What can hang from each mark:
fike: mula
zuzesog: fike gune mula nofo timi
gune: fike mula rifig zuzesog
timi: mula
nofo: gune
datu: zuzesog

Known rows, with every way that one mark hangs from another:
gune{rifig zuzesog{fike{mula} nofo}}: -15.1, -4.3, -8.8, 7.6, -7.8, 31.0, 52.6, -7.9, 6.2, 6.6, -1.2, -16.9, 9.0, 8.7, -9.6, 6.1, -31.9, 8.6, -46.6, -21.5, 11.6
nofo{gune{rifig}}: -6.6, -15.4, -19.2, 15.5, -13.0, 15.4, -12.9, 6.9, 7.1, -5.4, 2.7, 3.0, 0.4, 0.5, 2.5, 10.5, -46.9, -0.2, -4.5, -9.1, 22.0
datu{zuzesog{gune{fike} timi{mula}}}: -17.5, -15.4, -32.3, 0.0, 23.3, 17.9, 30.1, 16.6, -26.3, -16.4, 60.5, -23.3, -6.3, 9.8, 8.7, 16.3, -24.1, 9.8, -24.5, -5.5, 12.7
datu{zuzesog{nofo{gune} timi}}: -3.4, -8.6, -32.1, 8.1, -36.7, 8.0, 2.3, 19.1, -16.5, -0.7, 35.4, -15.9, 1.4, 7.0, -8.8, 17.2, -28.7, -1.0, 0.2, -2.6, 15.2
zuzesog{fike mula nofo{gune}}: -13.6, -6.3, -4.9, 13.5, -53.4, 35.5, 43.8, -0.5, 15.6, 0.3, 14.7, -17.2, 4.3, -1.5, -7.8, -4.4, -30.3, 5.3, -36.0, -15.2, 4.6
datu{zuzesog{gune mula nofo}}: -2.7, -5.9, -22.8, 6.4, 1.7, 19.0, 32.6, 7.5, -5.5, -7.1, 41.4, -17.2, 9.2, 7.4, -11.0, 3.5, -16.0, 6.8, -19.7, -7.0, 1.3
timi{mula}: -7.7, -14.4, -17.4, 6.1, -3.1, 18.1, -7.4, -4.0, -10.7, -12.4, 26.8, -6.7, -6.3, 8.8, 6.9, -0.1, -27.6, 7.9, -16.1, -13.1, 5.2
zuzesog{nofo}: -2.0, -6.9, -17.3, 12.8, -11.2, 14.8, 22.9, 2.1, 1.9, -3.9, 19.2, -8.4, 2.4, 5.4, -8.2, -5.9, -17.1, -0.5, 2.3, -15.8, 1.3
datu{zuzesog{fike{mula} nofo timi}}: -15.9, -7.6, -8.8, 2.5, -23.9, 20.6, 42.2, 16.7, -16.1, 6.9, 28.6, -25.2, 10.1, 13.2, -6.7, 9.1, -14.1, 4.0, -47.4, -10.1, 8.4
nofo{gune{fike mula rifig}}: -13.6, -14.4, -20.0, 15.9, -2.9, 21.5, 28.6, 11.1, 7.3, -3.8, 1.6, -18.2, -9.4, 3.6, 2.4, 14.2, -49.9, 8.6, -40.5, -10.9, 27.4
gune{zuzesog{mula nofo}}: -4.9, -2.6, -25.3, 8.5, -16.7, 18.7, 22.4, -13.3, -4.2, -5.5, 22.8, -20.9, 7.3, 7.3, -9.0, 4.6, -14.4, 7.9, -18.6, -19.9, 8.0
gune{fike}: -11.1, -12.0, -17.4, 12.7, 7.1, 20.5, 40.7, 2.6, -9.8, -17.0, 12.4, -11.7, 3.6, 7.6, 4.7, -0.7, -12.7, 1.5, -12.3, -12.3, 12.9
gune{fike mula rifig zuzesog}: -13.8, -9.2, -27.5, 10.6, 23.6, 20.3, 37.9, -3.4, -7.5, -8.3, 1.0, -23.8, -7.1, 12.1, 2.5, 20.3, -35.6, 11.7, -39.2, -16.7, 27.5
nofo{gune}: -5.0, -13.3, -18.1, 15.6, -20.3, 14.4, -16.4, 0.8, -6.0, -11.3, 2.7, -4.7, 0.9, 0.3, 2.2, 8.6, -30.0, -1.0, -0.3, -6.6, 17.4
datu{zuzesog{gune{fike mula rifig}}}: -12.7, -12.4, -24.8, 6.6, 42.0, 22.0, 47.3, 17.5, -9.2, -10.3, 19.6, -19.3, -5.1, 12.1, -0.1, 17.4, -38.2, 10.4, -40.7, -3.8, 22.6
zuzesog{fike gune timi}: -21.8, -15.4, -4.6, 9.9, 17.2, 22.1, 6.6, 10.9, 1.9, -7.6, 31.7, -15.4, 2.4, -4.2, 14.9, 2.2, -20.3, 0.5, -10.6, -17.6, 7.7
nofo{gune{mula zuzesog}}: -7.7, -9.3, -29.8, 13.5, -12.4, 10.6, -19.0, -10.5, -19.2, -8.3, -5.9, -24.5, -7.5, 4.6, -0.2, 22.4, -35.2, 9.6, -21.9, -10.1, 28.9
gune{mula zuzesog}: -8.5, -9.1, -25.6, 10.5, 10.5, 10.8, -9.3, -11.3, -20.2, -10.6, 1.2, -24.9, -6.2, 10.4, 2.9, 16.6, -21.7, 10.1, -22.1, -15.1, 22.9
zuzesog{fike mula nofo{gune{rifig}}}: -13.9, -7.7, -5.3, 12.8, -46.1, 36.6, 47.7, 4.5, 28.7, 6.4, 12.7, -10.1, 4.9, -0.7, -7.4, 0.3, -48.1, 5.3, -39.6, -17.8, 8.1
zuzesog{gune timi}: -12.6, -16.0, -18.5, 9.8, 27.2, 5.9, -20.4, 12.5, -4.2, -9.4, 39.7, -14.0, 2.3, -4.0, 13.0, 8.2, -17.9, -0.4, 5.0, -15.0, 10.8
zuzesog{gune{fike}}: -13.3, -12.0, -16.0, 13.9, 33.3, 21.6, 41.8, 4.2, -2.9, -17.8, 21.8, -14.0, 2.6, 0.5, 4.6, -1.1, -15.6, 2.3, -7.9, -11.9, 9.2
zuzesog{gune{fike} mula nofo timi}: -15.0, -10.0, -19.2, 10.2, 8.4, 17.8, 51.3, 15.6, 12.5, -1.2, 60.2, -31.3, 3.9, -3.0, 1.2, 0.3, -12.0, 4.9, -29.3, -21.8, 3.1
nofo{gune{fike mula rifig zuzesog}}: -14.7, -10.3, -32.7, 14.7, 1.1, 20.7, 28.6, -2.8, -5.7, -6.5, -4.5, -24.7, -8.9, 5.7, -0.3, 24.7, -49.3, 11.5, -38.6, -11.5, 35.7

Rows:
-19.0, -9.8, -2.5, 8.1, 5.4, 21.7, 32.4, 11.8, 10.1, 9.1, 35.2, -28.0, 6.2, -3.6, -1.4, -4.1, -15.1, 3.8, -39.9, -22.6, -0.1 : zuzesog{fike{mula} gune nofo timi}
-12.7, -3.1, -14.1, 10.3, -7.5, 33.4, 55.1, -7.5, 5.5, -1.2, 4.8, -8.4, 2.9, 8.1, -7.4, 5.9, -35.7, 3.1, -13.1, -22.4, 10.6 : gune{rifig zuzesog{fike nofo}}
-9.8, -2.6, -25.8, 10.8, -0.6, 20.1, 66.0, -8.9, -10.0, -2.2, 10.8, -30.8, 8.0, 10.6, -11.9, 4.9, -8.8, 9.2, -39.7, -17.9, 12.8 : gune{fike{mula} zuzesog{nofo}}
-13.0, -14.2, -18.0, 13.9, 41.3, 22.8, 42.0, 9.7, 9.8, -12.0, 20.9, -6.4, 2.4, 0.3, 5.6, 1.8, -31.8, 2.6, -11.7, -14.7, 11.8 : zuzesog{gune{fike rifig}}
-12.7, -12.9, -20.0, 16.4, -13.6, 20.0, 24.9, 5.9, -5.4, -8.4, 2.6, -25.4, -9.6, 3.9, 0.3, 8.8, -31.9, 6.5, -36.8, -8.3, 23.4 : nofo{gune{fike mula}}
-18.5, -9.8, -13.4, 9.9, -27.3, 33.0, 18.6, -11.7, 6.2, -5.9, -1.1, -13.2, 7.2, 2.0, 4.7, 19.0, -47.9, 9.9, -39.7, -15.0, 24.6 : nofo{gune{rifig zuzesog{fike mula}}}
-4.5, -7.3, -17.0, 13.4, 17.6, 15.6, 19.3, 6.1, 8.2, 0.5, 25.0, -23.1, -8.8, 0.0, -9.3, -4.9, -23.8, 6.7, -16.9, -17.3, 2.1 : zuzesog{gune{mula} nofo}
-22.4, -11.1, -20.4, 10.3, -23.2, 19.0, -8.6, -2.4, -14.3, -2.0, 6.3, -35.2, -9.0, 2.2, 7.9, 23.8, -36.7, 7.8, -36.0, -15.0, 30.4 : nofo{gune{mula zuzesog{fike timi}}}
-14.3, -14.7, -14.2, 13.4, -6.1, 19.8, 31.9, 8.4, 6.1, -1.0, -0.5, -13.5, 5.7, 2.7, 0.4, 11.2, -39.9, 6.6, -48.6, -8.9, 24.2 : nofo{gune{fike{mula} rifig}}
-13.7, -11.4, -29.0, 7.4, 10.4, 2.0, -26.7, -0.5, -21.2, -4.6, 20.4, -32.0, -6.9, 8.2, 10.3, 23.4, -21.0, 9.1, -23.0, -18.0, 26.7 : gune{mula zuzesog{timi}}
-9.0, -12.6, -21.6, 11.0, 23.0, 9.3, 9.6, 19.8, 20.7, 5.3, 47.3, -9.5, 1.2, -4.5, 0.9, 3.0, -35.1, -1.1, 2.7, -21.6, 4.1 : zuzesog{gune{rifig} nofo timi}
-18.9, -13.0, -30.4, 9.5, -10.1, 9.5, 11.3, 0.2, -20.0, -4.5, 14.9, -35.4, 6.5, 2.0, 5.5, 24.6, -21.7, 8.3, -41.1, -10.9, 30.4 : nofo{gune{fike{mula} zuzesog{timi}}}
-14.5, -6.3, 0.1, 10.5, 5.6, 31.0, 49.6, 0.4, 11.9, 4.0, 14.6, -20.1, 8.0, -1.0, -8.1, -11.6, -15.8, 4.7, -39.5, -19.5, -3.5 : zuzesog{fike{mula} gune nofo}
-13.6, -5.5, -0.7, 10.2, -5.4, 35.8, 53.8, -0.7, 19.9, -3.1, 31.4, -18.8, 7.2, -2.6, -4.7, -10.7, -18.2, 5.4, -31.5, -21.9, -5.5 : zuzesog{fike gune mula nofo}
-10.9, -5.3, -9.2, 8.2, -46.9, 28.6, 49.7, 5.8, -13.2, 2.5, 2.5, -18.9, 8.6, 9.7, -17.2, 6.1, -28.0, 4.4, -47.7, -1.5, 10.2 : datu{zuzesog{fike{mula} nofo{gune}}}
-16.4, -10.0, -17.1, 12.4, -16.8, 30.6, 16.2, -9.8, -0.8, -8.6, -11.1, -5.6, 2.5, 2.1, 2.3, 18.6, -49.0, 4.4, -15.8, -13.2, 25.4 : nofo{gune{rifig zuzesog{fike}}}
-12.9, -9.8, -32.6, 14.4, -2.2, 22.6, 32.8, -5.1, -5.6, -13.2, -0.3, -11.6, 1.4, 3.8, 0.7, 21.1, -43.5, 5.3, -12.9, -10.6, 29.9 : nofo{gune{fike rifig zuzesog}}
-16.3, -7.2, -11.8, 2.0, -35.0, 25.3, 45.1, 14.8, -9.5, -0.4, 42.9, -23.1, 8.8, 12.5, -3.0, 7.1, -15.8, 6.0, -38.8, -13.1, 6.1 : datu{zuzesog{fike mula nofo timi}}
-18.9, -13.8, -40.0, 6.3, -16.6, 16.3, 10.4, -3.7, -21.7, -13.5, 37.0, -29.1, -9.2, 3.9, 8.8, 24.7, -35.4, 9.8, -24.1, -12.3, 23.8 : nofo{gune{fike zuzesog{timi{mula}}}}
-14.4, -8.5, 1.5, 10.3, 14.8, 31.8, 53.7, 5.7, 24.5, 8.4, 14.0, -13.5, 6.9, -0.8, -8.4, -7.9, -33.8, 6.0, -42.9, -20.9, 1.2 : zuzesog{fike{mula} gune{rifig} nofo}
-10.5, -7.5, -27.1, 6.8, -9.1, 11.4, 9.5, 3.6, 6.4, 6.4, 40.7, -21.5, 6.9, 5.2, 1.6, 18.2, -31.4, 8.2, -22.2, -24.0, 15.4 : gune{rifig zuzesog{mula nofo timi}}
-14.6, -14.7, -10.2, 9.7, 16.4, 19.4, 40.2, 8.3, 4.1, -3.3, 6.5, -13.3, 7.6, 8.3, 2.7, 7.8, -27.6, 6.9, -49.7, -13.8, 18.1 : gune{fike{mula} rifig}
-0.4, -5.1, -25.1, 8.4, 11.4, 16.4, 31.4, 9.3, -11.6, -9.1, 31.7, -9.0, 5.0, 8.0, -12.4, 2.4, -18.4, 0.5, 4.8, -5.1, 1.7 : datu{zuzesog{gune nofo}}
-20.1, -14.2, -35.4, 2.8, 14.2, 18.1, 22.7, 1.4, -11.0, -9.7, 43.2, -20.1, -7.1, 9.8, 12.7, 22.9, -39.9, 11.0, -27.4, -20.6, 22.4 : gune{fike rifig zuzesog{timi{mula}}}
-19.0, -9.5, -12.1, 8.7, 9.4, 29.3, 22.2, -7.8, -1.5, -4.1, -7.7, -18.3, -5.0, 10.5, 4.5, 16.3, -42.0, 11.8, -42.1, -19.2, 25.2 : gune{mula rifig zuzesog{fike}}
-19.4, -13.4, -2.2, 9.7, 29.4, 30.3, 21.6, 7.0, 15.6, -2.3, 7.6, -13.4, -7.0, 1.2, 6.5, 3.3, -42.9, 9.0, -39.7, -17.7, 13.3 : zuzesog{fike gune{mula rifig}}
-24.3, -14.0, -19.5, 0.8, -1.0, 26.6, 5.5, -3.2, -7.0, -5.0, 32.3, -15.2, -6.1, 8.1, 13.6, 19.2, -46.2, 10.4, -30.6, -21.2, 17.5 : gune{rifig zuzesog{fike timi{mula}}}
-12.2, -6.8, -1.3, 12.6, -43.0, 30.7, 40.1, -0.1, 7.6, 6.5, 0.7, -18.3, 5.4, 0.5, -12.2, -5.4, -28.1, 3.5, -44.7, -14.0, 6.1 : zuzesog{fike{mula} nofo{gune}}
-5.0, -7.1, -13.6, 11.7, 4.8, 19.4, 22.9, 1.7, 15.1, -3.6, 38.0, -16.6, 6.8, -2.5, -5.9, -6.2, -16.6, 4.9, -15.8, -18.6, -3.2 : zuzesog{gune mula nofo}
-7.6, -14.8, -17.2, 14.2, -9.6, 13.0, -16.9, 7.6, 6.9, 0.4, -1.4, -11.1, -8.9, 2.1, 2.2, 15.1, -53.6, 7.0, -29.1, -9.9, 25.0 : nofo{gune{mula rifig}}
-23.3, -13.4, -24.8, 4.3, -32.1, 25.3, -6.8, -9.5, -15.9, -8.9, 27.0, -23.6, -8.3, 2.3, 10.4, 21.5, -41.1, 9.5, -27.3, -14.2, 20.7 : nofo{gune{zuzesog{fike timi{mula}}}}
-7.5, -9.9, -27.8, 6.9, 14.4, 5.9, 7.2, 22.8, -12.9, 2.5, 47.7, -30.1, -6.5, 7.2, -5.6, 13.6, -22.8, 4.2, -20.0, -9.0, 10.5 : datu{zuzesog{gune{mula} nofo timi}}
-15.5, -14.6, -14.9, 10.7, 32.3, 26.3, 44.6, 7.8, 16.3, -10.2, 30.6, -13.8, 7.2, -0.5, 7.8, 4.5, -30.6, 9.9, -37.2, -16.4, 13.3 : zuzesog{gune{fike rifig} mula}
-6.5, -6.7, -22.9, 17.3, -29.2, 23.7, 58.8, 5.6, 3.5, -6.5, 14.0, -15.6, -0.9, 0.4, -12.2, -2.0, -26.0, -1.0, -8.3, -11.7, 8.8 : zuzesog{nofo{gune{fike}}}
1.3, -6.1, -27.7, 10.9, -37.4, 16.4, 21.2, 8.9, -15.8, -4.7, 15.6, -7.5, 1.9, 9.4, -15.9, 10.8, -30.1, -0.4, -0.1, 0.3, 12.6 : datu{zuzesog{nofo{gune}}}
-23.0, -14.3, 0.0, 5.4, -18.7, 22.7, 5.8, 7.1, 0.0, -5.2, 32.1, -20.2, 7.3, 3.1, 15.9, 5.0, -16.3, 5.1, -40.2, -19.7, 11.2 : zuzesog{fike mula timi}
-6.7, -5.0, -28.1, 9.9, 16.4, 24.6, 77.2, 12.3, -11.8, -12.5, 34.1, -16.8, 3.4, 9.2, -13.5, 0.6, -14.3, 2.3, -7.4, -4.5, 4.3 : datu{zuzesog{gune{fike} nofo}}
-8.5, -11.4, -24.0, 3.9, -16.9, 11.8, 1.4, 9.7, -3.0, 0.5, 55.9, -18.3, -8.8, 5.2, 0.5, 1.0, -25.1, 4.2, -10.7, -20.5, -0.4 : zuzesog{nofo timi{mula}}
-18.4, -12.6, -11.8, 3.8, -11.4, 20.3, 14.4, 15.2, -25.3, -10.3, 25.7, -12.7, 5.0, 13.5, 8.9, 15.0, -18.0, 1.3, -19.0, -6.7, 15.9 : datu{zuzesog{fike timi}}
-17.0, -8.7, -9.0, 10.9, 5.0, 25.0, 32.8, 11.9, 12.1, 0.6, 41.7, -19.5, 0.8, -4.4, 0.5, -5.9, -20.2, -1.2, -8.4, -22.1, -1.0 : zuzesog{fike gune nofo timi}
